Each row comes from the steps of one walk. Every step used is in the known rows, and no mark comes twice. Write the walk behind each row, first mark first.
Known rows
gibar sulo kora lene lete nonaga safuli: [ 1.67 -2.11  0.67  0.19  2.99 -3.22  2.00 -0.38  1.81  1.80 -4.10  1.76
 -2.13 -2.39  3.91  0.78 -3.49 -2.28 -1.37 -0.32  1.65]
safuli lene lete nonaga: [-0.61 -0.51  0.48 -0.16  4.75 -3.85 -0.24 -0.82 -1.66  2.72 -2.33  2.34
 -2.13 -1.24  3.36  0.38 -0.68 -0.16 -0.76 -1.92 -0.29]
sulo gibar: [-1.43 -0.53  0.82  3.65 -0.96 -0.79  0.30  0.25  0.65  2.09  1.53  0.98
 -0.43 -0.50  3.03 -2.52  1.24  1.28 -2.62 -0.97  1.85]
gibar sulo lete: [-3.40 -1.71 -0.07  2.02  0.04 -1.78  1.74 -1.92  2.34  0.80 -1.06  0.74
  0.51 -2.09  6.97 -3.01 -0.47  0.30  0.20 -0.41  4.06]
lene lete nonaga safuli: [-1.06 -0.94 -0.49 -0.04  4.58 -2.98  3.16  2.39 -0.25  1.61 -3.59  1.89
 -3.87 -1.52  4.92  0.51 -1.65 -0.13 -0.64 -3.77 -1.79]
lete lene: [-2.37 -1.99 -1.11  1.61  2.56 -2.77 -0.98 -1.55  0.76  3.40 -0.24 -0.15
  0.63 -0.46  1.19 -1.39  3.24  1.62 -1.33 -2.03  0.60]
safuli lene kora sulo: [-0.96 -0.56  1.29  0.76  0.25  0.96 -0.42  0.74  0.56  2.70 -0.28 -0.49
  3.03  2.51  1.95  0.70 -0.54  0.81 -0.56  2.99 -0.44]
sulo gibar lene lete nonaga: [ 1.24 -0.98  0.16  1.15  1.13 -2.88  0.30 -1.60 -1.24  0.19 -2.68  3.19
 -5.31 -0.95  3.96 -0.36 -2.58 -0.26 -1.03 -0.69  1.91]
gibar lene kora sulo: [-0.68 -1.01 -0.29  1.09 -0.77  1.55  1.73 -0.99  1.40  0.51 -1.78 -0.91
  1.06  3.09  2.89  0.19 -2.10  0.43  0.49  3.60  0.17]
kora sulo safuli lene lete: [ 0.19  1.36  4.24  2.24  0.74 -0.32  0.23  1.92  1.97 -1.43 -1.48 -0.76
  0.83  0.21  2.69 -0.41 -1.66  0.30  0.46  2.39 -0.96]
sulo gibar lene: [ 0.71 -0.92 -0.23  2.84 -0.79 -1.00 -0.94 -1.33  0.98  1.07 -0.04  0.41
 -1.23  0.21  2.25 -2.13 -1.12 -0.15 -1.28 -0.07  3.54]
kora lene: [-1.30  0.05  0.33  1.84  0.31 -1.12  0.37 -0.92  2.70  3.28 -2.13 -0.20
  1.59 -1.09  2.75 -1.62  1.73 -0.58 -1.57  0.11  0.59]
lene gibar sulo lete: [-2.90 -0.90 -0.74  1.89 -0.05 -0.05  0.43 -1.78  0.18 -0.88  0.42 -0.92
  0.63 -1.40  7.39 -0.63 -1.23  1.02 -0.92 -0.48  4.43]
lete lene gibar: [-1.90 -1.22 -1.38  1.43  2.50 -1.19 -2.53 -1.71 -1.41  1.75  1.21 -1.70
  0.70 -0.34  1.47  1.06  2.15  2.60 -2.60 -1.94  0.84]
lete nonaga safuli lene gibar: [ 0.22  0.57 -1.84 -0.87  5.16 -0.82 -2.18  1.68 -2.98  2.68 -0.81  0.12
 -0.74 -0.60  1.34  2.42 -2.31  0.73 -2.46 -1.52  0.57]
lete nonaga safuli: [-1.75 -0.67 -1.94  0.35  3.70 -1.83  2.03  1.71 -0.16  3.20 -2.48  1.45
 -1.76 -1.39  2.66 -1.22 -0.39  1.13 -1.38 -2.32 -0.84]
sulo lete nonaga safuli lene kora: [ 0.06 -0.48 -0.51 -1.65  2.40 -2.89 -0.15  4.87 -1.95  1.92 -3.48  2.19
 -2.03  0.78  3.33  1.98 -1.18 -0.84 -1.17 -1.15  1.20]
nonaga safuli lene kora sulo: [ 0.39 -0.76  0.98  0.10  1.51  1.12  0.79  4.50  1.66  2.60 -1.20 -1.11
  2.21  2.80  1.48  2.11 -2.07 -0.73 -0.45  1.84 -1.32]
gibar lene: [-0.95 -1.12 -1.20  1.63  1.38 -1.18  0.50 -2.41  1.03  1.56 -1.42 -0.62
  0.38  0.50  2.74 -2.02 -0.93 -0.52  0.04 -0.81  1.99]
sulo kora lene lete: [ 0.30 -1.08  2.47  1.21 -0.47 -3.15  0.75 -0.98  2.05  0.92 -1.45  0.48
  1.31  0.17  3.78 -0.23  0.12 -1.50 -1.97 -1.68  0.57]

Write each row's walk
[-0.35 -0.46  1.96  1.72  0.81 -2.60  1.26 -0.29  2.62  1.90 -3.15 -0.03
 -0.57 -1.14  5.13  0.02  0.86 -1.55 -1.07 -1.73 -0.64]
kora lene lete
[ 1.60 -2.18  0.38  0.89  3.42 -0.31 -1.45 -0.07 -0.51  1.71  2.34 -2.20
  2.76  0.32  1.76  1.80 -4.27 -0.66 -2.17 -0.95  4.31]
nonaga safuli lene gibar sulo kora
[-0.31 -0.45 -1.39 -0.63  5.29 -2.04 -0.84  1.84 -0.70  4.13 -2.34  1.38
 -0.94 -0.96  0.81 -0.15 -1.26  0.11 -1.36 -1.51  0.14]
lete nonaga safuli lene
[ 0.31 -1.76  0.64  1.69  2.12 -0.47 -2.37 -3.32 -1.79  1.51  3.11 -1.16
  3.54  0.21  1.85  0.60 -2.31  0.74 -2.34  0.41  4.98]
safuli lene gibar sulo kora
[-1.70  1.11  3.03  3.59 -2.18  2.47  2.93  2.38  0.99 -0.85 -0.68 -0.90
  1.30  1.62  2.71 -0.91  0.35  2.67 -0.36  4.23 -1.49]
lene kora sulo safuli
[-1.69  0.20  0.71  3.00 -2.58  1.06  0.36  0.01  2.74  0.72  1.22  0.58
  1.23 -0.19  2.87 -3.17 -0.24  2.08 -1.89  2.51  0.67]
kora sulo gibar
[ 0.52 -0.80 -0.27 -0.44  4.50 -1.69  0.12  3.44 -2.33  4.40 -2.32  1.40
 -1.69  1.23  1.29  2.26 -0.96 -0.30 -1.84 -0.61 -0.27]
lete nonaga safuli lene kora
[-1.57 -0.29  1.48 -0.09 -1.65 -0.20 -0.64  2.12  1.10  0.18 -1.40  0.41
  2.62  2.54  4.12  0.37 -0.77 -0.02 -0.03  2.71  1.04]
safuli lene kora sulo lete
[-1.32  0.68  1.77  4.38  0.72  1.81  1.26 -1.23 -0.43 -0.77  1.25 -2.02
  0.30 -2.01  4.08 -0.59 -0.85  2.15 -1.10  1.48  2.76]
lene gibar sulo safuli
[-1.79 -2.52  0.32  2.55  0.71 -1.33  1.56 -3.48  1.22  1.92  1.42  0.03
  2.46 -0.82  3.45 -2.81 -0.84  0.70 -1.07 -0.30  3.98]
gibar sulo kora
[-0.38 -2.13  0.82  2.51 -0.21 -1.27  0.25 -3.55  2.83  2.79 -0.50 -0.13
  3.10 -1.49  2.57 -2.17 -0.28 -0.97 -1.86  1.73  3.82]
gibar sulo kora lene
[ 0.15 -0.17  0.59  1.66 -0.97 -0.38 -1.90 -1.69  0.06  0.17  0.80 -1.51
  3.29  0.84  1.80  0.84  0.47  0.40 -3.94 -0.06  2.14]
sulo kora lene gibar
[-0.62 -1.67  1.34  2.35 -1.97  0.22 -0.84  0.75  0.66  1.78  1.06  0.36
 -0.02  2.11  0.66  0.55  1.74  2.53 -2.38  3.08  0.13]
lete lene kora sulo gibar
[-1.09 -0.59  1.18  3.87  2.17  0.26 -1.35 -1.88 -0.98  0.21  1.00 -2.08
 -0.26 -2.11  1.46  0.37  0.98  2.85 -1.32  1.35  2.89]
lete lene gibar sulo safuli
[ 0.15 -0.28 -0.39 -1.05  3.16  0.43  0.59  3.28 -0.67  3.08 -2.61  0.79
  0.09  1.74  0.83  1.79 -2.71  0.40 -0.94  2.80 -1.65]
lete nonaga safuli lene kora sulo
[-0.07 -0.70 -0.06  0.43  3.72 -1.65 -0.52  2.96  1.30  3.77 -0.64 -0.95
  0.90  0.05  1.48 -0.22 -0.87 -1.37 -1.09 -2.68  0.67]
nonaga safuli lene
[-0.45 -0.91 -0.13  1.98  3.33  0.23 -1.60 -2.73 -0.96  2.87  1.84 -1.54
  1.92 -0.87  3.38  0.62 -1.67  0.62 -1.21  0.64  3.75]
safuli lene gibar sulo
[ 1.37 -0.95  0.77 -0.77  2.46 -3.93  1.10  1.57  0.77  1.20 -3.92  1.99
 -1.88 -1.07  2.84  1.22 -1.96 -2.12 -2.35 -2.04 -0.30]
sulo kora lene lete nonaga safuli
[-1.08 -3.20 -0.65  1.99  2.12 -1.34 -2.41 -4.44 -1.04  1.04  2.60 -1.47
  2.05 -0.16  1.36  0.37 -0.06  2.11 -2.44 -0.67  4.23]
lete lene gibar sulo kora
[ 0.39 -0.81 -1.99 -0.02  5.96 -0.21 -1.14 -0.36 -2.48  3.33 -0.67 -0.14
 -1.22 -2.31  2.35  2.08 -3.94  0.23 -1.64  0.10  2.37]
lete nonaga safuli lene gibar sulo
[-1.38 -0.50 -1.40 -0.43  2.73 -1.63 -2.59 -2.69 -2.58  0.88 -0.88  1.27
 -0.33 -2.33  4.81  0.61 -2.32  1.08 -1.27  0.90  4.77]
safuli lene gibar sulo lete nonaga
[-2.14 -1.18 -0.60  2.79  1.81  0.99  1.17 -3.00 -0.22  1.74  1.69 -1.51
  1.05 -1.55  5.22 -0.43 -1.05  1.98 -1.30 -0.14  2.70]
lene gibar sulo
[-0.37 -0.73  0.94  1.78 -1.08 -1.95 -0.54 -1.45  2.14  2.02 -0.59 -0.12
  3.22  0.08  1.48 -1.84  1.31 -0.68 -2.63 -0.16  1.99]
sulo kora lene
